Each row was made from one path, in order. Every step used is in the known rows, and no mark comes twice. Write each row's path.
Known rows:
ziba > lepok > vasam: .20  .07  -.09  -.55  .13  -.23  .20  .34  -.11  .25  .08  -.04  .28  .68  -.07  -.07  .14  .24  .13
bupemod > lilo > mava > lepok > ziba: -.26  .74  -.12  -.05  .02  -.12  .06  -.39  -.27  .08  -.10  -.13  .04  .27  -.06  -.14  -.25  .16  -.22
lepok > ziba: -.31  .29  -.08  -.12  -.13  -.36  .05  .08  .00  .12  -.08  -.07  .08  .46  -.13  .03  .09  .02  .21
vasam > lilo > bupemod: -.16  .35  -.13  -.43  -.31  -.17  .15  .08  .79  -.24  .38  -.26  -.13  -.33  -.31  -.03  .16  .09  -.21
lilo > ziba > lepok > mava: .10  -.12  -.06  -.22  -.08  -.03  -.21  .14  -.33  .33  -.37  .06  .32  .26  .06  -.13  -.05  .17  -.29
lilo > lepok: -.25  .24  -.24  -.06  -.28  -.06  .21  .36  .14  .09  -.05  -.11  -.30  -.25  -.25  -.07  -.03  .13  -.19
vasam > lilo > bupemod > lepok: -.09  .33  .04  -.39  -.08  -.31  -.03  .12  .66  -.33  .22  -.47  -.31  -.04  -.30  .03  .24  .22  .01
lilo > mava: -.06  .16  -.24  -.23  -.30  -.33  .22  .04  .07  -.02  .06  .30  -.03  .01  -.09  -.29  -.06  -.16  -.28
mava > lepok > ziba: -.40  .58  -.12  -.10  -.18  -.11  .12  .02  -.04  .12  .00  -.35  -.02  .45  -.12  -.10  -.26  .42  .14
lepok > ziba > lilo > bupemod > mava: -.08  .34  .04  -.30  .14  -.29  -.37  -.03  .18  -.10  -.38  -.02  .02  .15  -.02  -.09  -.10  .10  -.09
ziba > lepok > vasam > lilo: .38  .14  -.11  -.53  .16  -.19  .28  .30  .23  .08  .43  -.28  .40  .59  -.12  .10  .21  .20  .09
ziba > lepok: .07  .04  .01  -.40  -.17  -.47  .14  .26  -.12  .07  .17  .08  .14  .40  -.12  -.21  -.08  .34  -.27
bupemod > mava > lepok: -.16  .34  -.15  .04  .05  -.01  .18  -.01  -.16  -.28  .26  -.12  -.45  .18  .03  -.23  -.54  .19  .02
bupemod > lepok: -.11  .06  .05  -.22  .07  -.43  .00  .25  -.02  -.13  .08  -.14  -.23  .47  -.15  -.02  .09  .17  .15
vasam > lilo: -.01  .15  -.12  -.24  -.13  -.24  .26  .16  .46  -.22  .57  -.18  .06  .08  -.20  .07  .09  .01  -.10
bupemod > lepok > vasam > lilo > ziba: .20  .15  .02  -.36  .30  .21  .06  .23  .28  .09  -.14  -.58  .09  .32  -.09  .11  .50  -.17  .35
mava > lepok: -.28  .38  -.14  -.23  -.21  -.03  .25  .16  .06  -.04  .32  -.21  -.16  .17  -.14  -.23  -.32  .41  -.13
bupemod > lilo > vasam: -.14  .05  -.01  -.02  .32  -.13  .39  .03  .19  .10  .10  .11  -.07  -.09  -.13  -.01  .15  -.32  -.02
bupemod > lilo > lepok > ziba: -.36  .53  -.09  .10  .09  -.10  -.03  -.02  -.14  .18  -.28  -.27  -.13  .03  -.25  .25  .11  .08  -.05
ziba > lilo > bupemod > mava > lepok: -.06  .44  -.02  -.41  .07  .02  -.19  .04  .24  -.26  .01  -.16  -.22  -.14  -.03  -.37  -.51  .48  -.43
lepok > vasam > lilo: .12  .19  -.23  -.37  .17  .01  .32  .26  .47  -.04  .48  -.31  .19  .37  -.16  .21  .32  -.09  .30

Which path is each row?
.23  .35  -.11  -.73  -.01  -.12  .16  .22  .56  .06  .23  -.35  .20  .17  -.23  -.01  .29  .28  -.02 => ziba > lepok > vasam > lilo > bupemod
.24  .40  -.26  -.60  .15  .13  .10  .24  .09  .20  -.02  -.07  .44  .38  .03  -.34  -.21  .33  -.30 => ziba > lilo > mava > lepok > vasam
-.43  .74  -.13  -.03  -.11  .00  -.05  -.24  .05  -.13  -.24  -.33  -.51  .05  -.06  -.20  -.40  .26  .18 => lilo > bupemod > mava > lepok > ziba
.12  .17  -.13  -.40  .07  .36  .23  .19  .41  .17  .01  -.37  .26  .03  -.10  .03  .41  -.31  .13 => lepok > vasam > lilo > ziba
-.10  .36  -.03  -.13  .16  -.03  .20  .24  .28  .35  -.29  -.25  .38  .30  -.02  -.22  -.23  .31  .00 => mava > lepok > ziba > lilo > vasam
.07  .04  .10  -.44  -.26  -.12  .06  .18  -.17  .28  -.30  .02  .22  .03  -.06  -.36  .01  .12  -.44 => lilo > ziba > lepok
-.09  -.11  -.11  .00  .25  -.33  -.25  .20  -.19  -.10  .01  -.10  -.13  .69  -.03  .20  .02  .22  .30 => bupemod > lepok > mava
.51  .21  -.24  -.50  .02  -.24  .33  .14  .19  .10  .24  -.06  .44  .41  -.05  -.11  .15  .00  -.13 => ziba > lepok > vasam > lilo > mava
.01  .01  .02  -.46  .27  -.29  -.62  .26  .22  -.09  -.25  -.14  .10  .38  -.08  .06  .05  .51  -.15 => ziba > lilo > bupemod > lepok > mava
.02  .53  -.29  -.18  -.32  -.03  .38  -.06  .39  -.20  .48  -.24  .01  -.10  -.11  -.27  -.32  .18  -.39 => vasam > lilo > mava > lepok
-.19  .17  .12  -.25  .09  .11  -.04  -.11  -.11  .10  -.16  -.01  .04  -.19  -.10  -.09  .19  -.23  -.37 => bupemod > lilo > ziba
.04  .33  -.03  .14  .40  .00  .15  .07  .06  .13  -.34  -.15  .10  .31  .15  -.21  -.43  .10  .14 => bupemod > mava > lepok > ziba > lilo > vasam
.25  .11  .08  -.39  -.23  -.09  .14  .14  .19  .10  .04  -.24  .35  -.07  -.09  -.20  .10  .08  -.47 => vasam > lilo > ziba > lepok
-.16  .43  -.25  -.37  .09  .20  .29  .24  .06  .14  .23  -.33  -.03  .47  -.10  -.10  -.10  .31  .27 => mava > lepok > vasam
-.21  .39  .04  -.57  -.11  -.31  -.32  .14  .40  .13  -.34  -.10  .30  .15  -.19  -.10  .10  .33  -.24 => lepok > ziba > lilo > bupemod
.09  .33  -.23  -.31  .25  .11  .14  -.01  .56  -.28  .25  -.28  -.30  -.03  -.10  .10  .17  -.24  .33 => lepok > vasam > lilo > bupemod > mava
-.07  .16  -.12  -.19  .11  -.22  -.29  .07  .51  -.30  .16  -.42  -.21  .19  -.19  .26  .17  .27  .16 => vasam > lilo > bupemod > lepok > mava
.10  -.03  .07  -.19  .28  .02  -.33  -.11  -.50  .25  -.28  .05  .35  .24  .05  .03  .03  .12  -.43 => bupemod > lilo > ziba > lepok > mava
-.02  .50  -.37  -.36  -.05  .16  .35  .08  .03  .17  .04  -.10  .01  .29  -.03  -.31  -.17  .11  .04 => lilo > mava > lepok > vasam
-.26  .66  -.25  -.07  -.32  -.15  .16  -.14  -.09  .15  -.18  -.12  .02  .28  -.05  -.30  -.33  .21  -.06 => lilo > mava > lepok > ziba
-.07  .31  -.25  -.05  -.25  -.02  .29  .32  .50  -.09  .29  -.37  -.17  -.34  -.30  .12  .06  .09  -.22 => vasam > lilo > lepok
